What can hang from each mark:
T: E
H: G Q U V
Q: E H
E: Q S T
V: H
A: G
B: V
U: H
G: A H

Each row was made from one small tree. The marks that hang from a mark follow it in brackets, in alphabetical order. Every link used is in the known rows. Write each row's tree.
Known rows:
U(H(G(A) Q(E))): [ 14.8  21.6  11.8  21.8  -6.1  -9.5   3.5 -56.4  -9.9 -34.7  -1.6  16.6
 -15.8  11.1  -1.5  -9.6 -11.5 -27.4 -17.9 -36.9  30.2  12.3  43.4  61.4
 -23.7]
G(A H(Q)): [ 10.1  13.0  -4.3  13.5 -14.9 -15.5  -1.7 -50.6   7.2 -28.1  -0.2  17.1
  -3.4  18.2   0.7 -27.2  -2.6 -32.2 -28.2 -16.2   8.1  19.7  39.9  40.4
  -9.3]
U(H(G)): [ -6.9  15.5  -1.6  13.2  -7.2  -0.2  -5.7 -34.7   0.6 -16.7   2.8  13.7
 -16.0  19.7   8.7   2.5  -1.2  -7.6   0.8   4.9   7.8  18.3  31.5  33.3
 -13.7]
E(Q T): [  5.0   1.7  -6.1  -6.2  -5.6   2.3  -6.6 -20.9   3.1 -12.4  -5.0 -11.2
 -11.0  22.8   2.7 -16.6 -25.1 -14.0  14.8  -1.5  34.3  21.1  25.2  12.6
   1.5]
Q(E(S T) H): [ 40.5   8.1   6.8  -4.5  -1.5 -19.1   1.1 -38.1 -13.2 -40.7 -10.8 -35.3
 -28.0  -5.5  -4.0 -14.1 -32.2  -7.0   2.5 -18.4  50.7  -0.8  40.3  37.8
   3.2]
H(G Q(E(T)) U V): [  0.8  57.2   4.6  14.4  -8.9  12.6  15.4 -52.8  11.1 -43.4   5.1  21.0
 -27.0  22.7 -10.5 -28.0 -33.6 -38.8  -8.2 -14.9  52.3  10.5  24.2  45.1
   1.6]
Q(E H(G)): [ 14.0   7.5  12.5  20.9  -6.3 -13.5  -1.5 -39.5 -22.5 -43.0   1.5   1.4
 -32.8  12.6 -11.3 -21.2  -6.7   2.0  -9.9  -9.0  27.6  -6.7  36.8  50.9
 -11.3]
V(H(U)): [-21.9  14.8   7.5   8.3 -28.5 -13.2  -0.2  -9.5  13.1 -25.5  -3.9  19.5
   5.5   8.7  -3.3 -17.9   1.6  -9.4  -8.5   3.2  -0.2   4.3  10.3   9.5
   6.8]
A(G(H(V))): [  3.7  22.1   4.6  15.3 -15.4 -17.4  -2.5 -57.5  18.9 -19.4  13.4   5.0
 -20.0  28.4   3.5 -21.6  -6.0 -22.5 -12.5  32.1  -6.7  31.2  33.2  29.1
  -6.4]
H(Q U V): [-21.8  48.2 -11.0  16.8 -16.3  13.3   2.8 -38.8   8.0 -27.7   4.5  30.2
  -6.3  18.0   0.4 -24.2 -13.5 -30.5 -19.5  -3.6  20.6  13.5   6.0  32.2
  -2.9]
E(Q(H(G U V)) T): [ -7.2  29.9 -14.8   2.3 -16.5  18.0  20.4 -42.9  17.5 -55.7   4.8   2.4
 -50.9  39.7  -2.9 -40.5 -13.6 -34.5   3.8  -6.3  53.2  22.3  31.9  30.2
  15.3]
A(G(H(U V))): [-10.7  39.2  -6.6  16.1 -19.8 -10.3   8.1 -50.2  25.0 -26.8  16.8   6.6
 -20.8  24.8  -2.8 -34.1  -2.8 -30.1 -22.5  25.6 -10.9  34.6  22.8  25.8
  -6.1]
V(H(G U)): [-25.0  22.9   9.7  12.8 -29.9  -3.3   7.6 -14.4  15.7 -30.1  -0.3  34.3
  -7.2  24.6 -10.5 -22.7   0.1 -17.3  -4.4   5.4   8.6   9.8  16.2  13.6
   5.6]
Q(E(S)): [ 20.3  13.0   7.8  14.3  -6.4 -15.5  -4.6 -26.3 -22.9  -6.9 -14.8 -17.1
  -7.8  -4.0  -6.3  -6.4 -38.8  -9.9  -3.1  -8.1  36.9   1.9  21.4  27.6
  -8.3]
V(H(Q(E(T)) U)): [ -3.1  26.9  17.2   3.5 -15.6 -14.2   6.6 -26.1  15.2 -49.2  -6.8  10.0
  -0.3   3.1 -11.2 -26.7 -18.3 -18.0  -8.4 -23.4  33.8  -4.0  24.3  28.7
   5.8]
H(G(A) Q U V): [ -7.3  52.0  -3.8  20.0 -25.7  18.2  16.6 -52.1  10.4 -32.4   7.5  48.3
 -18.5  29.4  -6.8 -30.3 -13.7 -53.0 -24.0 -17.9  28.1  27.2  21.0  40.1
  -3.2]
T(E(Q(H(V)) S)): [ 17.2  17.6 -15.0  17.3 -12.6   7.9   9.7 -40.6  -4.2 -30.0   4.2 -22.3
 -43.7  16.5   4.8 -14.9 -13.8 -34.3  -0.9  -3.4  41.8  20.1  21.0  12.8
  17.1]
Q(E H(V)): [ 13.0  12.5  10.2  19.3 -10.4 -21.4  -3.1 -49.4 -14.8 -43.4   0.9  -8.9
 -28.1   3.7   3.4 -19.1  -9.1  -5.5 -10.0  -3.4  29.8  -7.6  32.8  50.6
   0.3]
V(H(G(A) Q(E))): [ 11.3  14.0  34.4  23.3 -25.7 -16.8   5.5 -41.3  -1.4 -38.8  -7.7  34.6
  -5.4  18.9 -12.4 -20.6 -11.3 -30.0 -11.9 -29.2  33.2   1.9  40.9  44.7
  -2.4]
A(G(H)): [  4.5   9.3   5.1  11.8  -9.7 -20.9  -7.6 -42.9   7.6 -14.1  10.8   0.3
 -11.9  22.2  -3.7 -23.8  -1.3 -10.7 -12.9  24.3 -17.2  26.4  32.6  26.3
 -18.0]
U(H(G(A) Q V)): [  4.7  34.8   0.4  17.0 -16.2   7.3   7.9 -66.3  13.1 -32.9   4.0  35.1
 -19.4  28.3  11.6  -6.9  -6.9 -44.2 -14.8 -18.7  26.2  29.0  40.4  51.4
  -7.5]
H(U V): [-16.2  35.8  -6.8  13.9 -20.9   4.1   2.4 -30.5   7.3 -18.1   5.3  16.1
  -8.3  13.5   2.7 -19.3 -12.5 -22.7 -10.8   9.1  10.2  14.7   6.4  19.9
   2.4]
U(H): [ -3.7   8.5  -4.7   7.1  -4.5 -12.2 -12.1 -31.7  -2.7 -12.9  -0.3  -0.7
  -2.7   4.6  14.8   4.0  -1.2  -1.3  -4.4   3.1  -0.9  14.3  25.3  28.9
 -13.7]
B(V(H(G))): [ -5.4  12.3  17.1   6.4 -13.7 -19.0 -17.9 -20.9  12.8 -17.1  -4.4  31.0
   2.7  36.7   0.2 -11.3   0.9  -7.0  25.4  14.5  12.3  -0.3  19.1  15.6
   9.6]
T(E(Q(H) S)): [ 18.5   5.7 -16.2  15.0  -6.6   5.0   4.0 -26.1 -15.8 -24.7   0.8 -27.1
 -35.7  10.5  -2.8 -13.3  -8.7 -22.6  -3.1 -10.4  34.1  16.6  19.9   9.0
   5.8]

Which tree is each row?
[ 14.2   6.9 -10.5 -10.5  -5.8   5.2  -0.5 -19.2   2.6  -7.8 -16.2 -24.3
 -16.9  19.2   1.1 -13.9 -44.2 -25.5  19.4  -5.9  55.0  24.9  25.6   6.5
   6.0] | E(Q S T)
[ 10.8  50.0  -0.8   6.3  -5.1  14.1  16.8 -35.9   1.8 -33.2  -7.3   3.8
 -22.1  13.9 -18.9 -25.6 -48.2 -34.9  -6.2 -27.3  63.0  13.3  25.5  35.3
  -5.3] | H(G Q(E(S T)) U)
[ 17.9  21.8  -9.0  -3.9 -12.8  16.0  15.5 -46.8  12.1 -43.0  -6.7 -11.0
 -54.0  37.3   0.3 -24.7 -34.8 -38.5  19.2  -4.7  74.5  25.7  44.4  28.7
  19.5] | E(Q(H(G V)) S T)
[ 21.8  -0.6 -13.1 -11.8  -6.5   0.6   3.3 -26.7  -0.7 -34.7 -13.3 -29.8
 -33.2  17.4   1.1 -23.0 -29.9 -18.9  12.4 -12.2  58.1  16.6  38.3  20.8
   9.0] | E(Q(H) S T)
[-10.3  35.0  -1.1  21.0  -6.9  -2.6  -0.3 -27.6 -15.1 -29.5  -2.8  11.3
  -1.8   0.8 -12.0 -27.5 -16.9 -14.8 -24.5 -20.8  24.2  -2.6  10.1  41.8
 -17.7] | H(Q(E) U)
[ -2.5  30.9 -13.8  15.5 -29.3 -15.4  14.4 -51.1  21.8 -31.2   7.2   7.5
 -15.9  17.1   3.8 -30.7  -5.0 -44.1 -29.9  -4.4   3.5  27.9  29.2  29.2
   7.0] | G(A H(U V))
[ -9.2  30.6  -6.7  11.8  -7.4   1.4  -6.5 -52.6   9.4 -28.1   2.4  19.9
  -9.0  16.5  19.2  -2.6  -5.2 -21.2  -8.5  -2.4  18.1  16.7  28.1  43.2
  -6.0] | U(H(Q V))
[-18.9  45.2  -6.2  19.5 -22.4  14.6   9.8 -36.0   9.0 -21.6   8.3  31.1
 -20.6  27.7  -4.6 -20.9 -14.8 -29.8  -8.8  11.3  18.4  19.0  12.7  24.5
   0.4] | H(G U V)
[-11.0  33.8 -20.7  14.1 -21.9  22.1  21.7 -36.0   5.8 -43.9  -7.1   1.0
 -53.4  34.4  -6.7 -38.8 -23.3 -40.7  -3.5  -7.4  61.0  21.9  27.4  29.5
  10.2] | E(Q(H(G U V)) S)
[ 27.0   5.1   5.7  11.3  -5.9 -20.1  -1.3 -33.4 -26.9 -33.5 -13.1 -25.3
 -25.1  -6.3  -6.0 -15.6 -22.0  -2.6  -8.6 -14.7  38.4  -6.3  33.6  42.1
  -5.2] | Q(E(S) H)
[ -4.2  23.8  11.2   6.1 -24.5 -18.4   1.2 -22.5  19.2 -25.5  -0.8  34.6
   5.0  30.0  -6.1 -26.0   3.8 -29.7   6.7  -8.4   9.0  10.2  16.9  16.2
   8.5] | B(V(H(G(A) U)))
[  7.2  19.8  -4.7  12.3 -22.8   0.5  14.8 -37.7  -4.5 -43.9   7.3  20.1
 -28.1  16.8 -10.8 -33.9   4.9 -25.9 -25.2 -20.3  11.2  15.2  27.8  38.3
  -6.9] | Q(H(G(A) U))
[  1.3  14.2  -0.6  16.3  -7.7 -17.0   3.7 -27.9 -19.7 -47.6  -0.4 -11.0
 -21.2  -4.3 -10.7 -31.2  -1.3  -0.1 -22.8 -16.7  16.3  -8.1  20.7  43.1
 -12.0] | Q(E H(U))
[ -7.5  19.4  15.2  12.5 -37.6  -7.8  13.4 -22.5  15.6 -29.4   0.2  35.3
  -5.0  19.3 -11.3 -24.8   0.7 -33.6 -12.3 -11.8   7.6  18.7  23.5  17.4
   6.6] | V(H(G(A) U))
[ -7.1  48.2   3.1  27.8 -11.9 -12.0   9.6 -62.6  14.4 -43.5  11.5   7.5
 -22.9  18.8 -10.6 -42.3 -13.9 -34.8 -32.8   3.6  11.5  19.4  29.0  50.2
 -16.3] | A(G(H(Q(E) U V)))
[-12.4  29.9  11.6  14.3 -34.2   2.1  14.4 -30.6  16.2 -40.3  -1.0  51.3
  -1.6  25.8 -12.7 -30.7   1.1 -41.7 -19.8 -24.4  17.1  17.4  24.0  27.6
   0.8] | V(H(G(A) Q U))
[ 31.2   3.3  18.2  19.5 -14.0 -17.3   6.3 -49.8 -23.9 -44.3   0.8   2.3
 -30.1  10.1 -11.5 -25.7  -4.7 -15.7 -16.9 -26.2  29.6   1.4  44.2  55.7
 -11.8] | Q(E H(G(A)))
[ -8.2  15.8  10.8   3.4  -7.6 -20.5 -24.3 -21.9  10.9 -23.7  -8.1  32.2
  18.2  27.2   7.2 -14.6   3.2  -9.2  15.4  -0.2  14.2  -6.7  16.6  21.8
   4.1] | B(V(H(Q)))
[ -8.7  27.5  -0.5  16.4 -12.5   1.7  -0.8 -49.7  10.9 -22.8   7.5  18.8
 -24.0  25.9  14.7   1.1  -8.6 -20.5   0.8  11.6  16.8  21.9  31.9  35.7
  -2.9] | U(H(G V))
[ -4.8  29.7  23.4  23.8 -30.0 -10.5  15.2 -35.0   4.0 -46.4  -5.7  35.3
  -7.8  14.0 -19.5 -32.1  -8.1 -37.6 -24.3 -36.2  30.1   4.0  28.9  41.7
  -2.0] | V(H(G(A) Q(E) U))
[  7.8   3.2  25.3  12.1 -33.3 -15.3   2.5 -29.9  10.1 -21.5  -3.9  35.3
  -4.1  23.6  -4.8 -12.6  -1.0 -25.5  -2.0  -5.9   9.9  15.1  33.6  20.0
   5.7] | V(H(G(A)))
[-18.3  19.3   3.2   1.7 -16.8 -23.3 -12.2  -7.6  16.1 -22.0  -3.5  17.2
  14.7  19.1   2.1 -19.6   5.8  -6.3  10.9   6.6   2.1  -1.2   3.8   7.4
   9.7] | B(V(H(U)))
[ 10.9   7.3  -8.4  -3.9  -9.4   0.0   3.5 -43.3   9.0 -45.0  -0.1 -15.4
 -36.6  26.6   9.8 -25.6 -15.9 -21.6  11.8  -1.6  48.8  16.0  37.7  30.6
  14.1] | E(Q(H(V)) T)
[ 13.5  31.2   6.8  23.4 -24.3  -8.5  21.8 -56.8  -8.8 -56.4   8.2   9.4
 -40.3  12.1 -10.5 -36.0  -8.5 -34.3 -25.5 -24.7  33.8   6.6  35.0  55.6
  -0.3] | Q(E H(G(A) U V))
[-19.8  35.0 -15.6  15.1 -21.1  -8.7   6.4 -43.0  21.8 -29.8   5.5   5.6
 -18.5  18.7   3.7 -29.1  -4.8 -28.3 -21.6  12.5   5.6  17.7  20.8  25.2
   6.4] | G(H(U V))
[-14.2  54.1   3.9  30.9 -13.7  12.0  11.5 -47.8  -2.3 -38.1   4.2  31.1
 -22.1  22.1 -12.6 -29.9 -25.4 -34.6 -20.0 -13.0  41.9   5.0  15.8  48.0
  -7.6] | H(G Q(E) U V)
[ 21.5  17.9  22.7  -1.5 -12.9 -18.3   1.2 -32.2   9.4 -35.7 -19.4  -4.0
  -3.3   3.0  -4.5 -11.4 -39.0 -21.7   6.0 -21.5  55.4   0.6  35.8  27.7
  12.1] | V(H(Q(E(S T))))
[ -8.6  32.0  -9.4  18.4 -14.9  -6.8  -4.0 -56.2  17.5 -32.1   3.3  20.9
 -14.9  28.9   6.9 -23.5  -7.5 -29.4 -19.3   6.9  18.1  13.4  32.7  39.4
   2.4] | G(H(Q V))
[-21.2  34.0 -19.6  15.5 -13.9  -3.4   1.9 -35.4  14.4 -34.7   2.1  16.3
  -7.0  18.6  -4.6 -36.4  -0.2 -23.3 -31.0  -7.0   6.3  12.0  21.7  32.2
  -8.4] | G(H(Q U))
[  9.9  12.1   2.7  11.0 -13.8  -7.1   1.0 -44.2   0.2 -18.4   2.4  16.3
 -12.0  16.8   8.4  -1.0  -1.6 -24.2  -8.8 -12.1   6.6  26.4  39.3  37.9
 -15.0] | U(H(G(A)))
[-10.1  40.1  15.2  20.3 -24.1  -0.1  15.4 -26.5   5.2 -41.8 -16.3  23.2
 -13.8  14.4 -20.9 -26.6 -27.6 -30.9 -12.8 -24.3  51.1   1.0  23.5  30.7
   2.9] | V(H(G Q(E(S)) U))
[-15.2  35.0  -7.9  15.8 -10.9  -3.8   4.0 -42.2  16.3 -32.3  12.8  18.4
 -10.5  24.2 -10.9 -41.0   0.5 -25.3 -32.6   6.3  -9.0  27.5  23.1  34.2
 -22.1] | A(G(H(Q U)))
[ -2.1  52.1  -5.1  22.6 -13.9   5.3  11.0 -41.5  -5.6 -30.1 -10.8   4.6
 -16.3   3.2  -7.3 -25.3 -39.7 -37.7 -19.4 -19.0  54.5   7.3  13.6  38.7
  -3.0] | H(Q(E(S)) U V)
[ 26.5  16.3  34.6   6.5 -19.6 -16.0   8.5 -47.5  11.7 -44.9  -6.3  24.9
  -8.8  17.7 -10.6 -19.7 -21.1 -34.4  -1.8 -32.7  43.3   9.0  46.4  40.7
   5.1] | V(H(G(A) Q(E(T))))
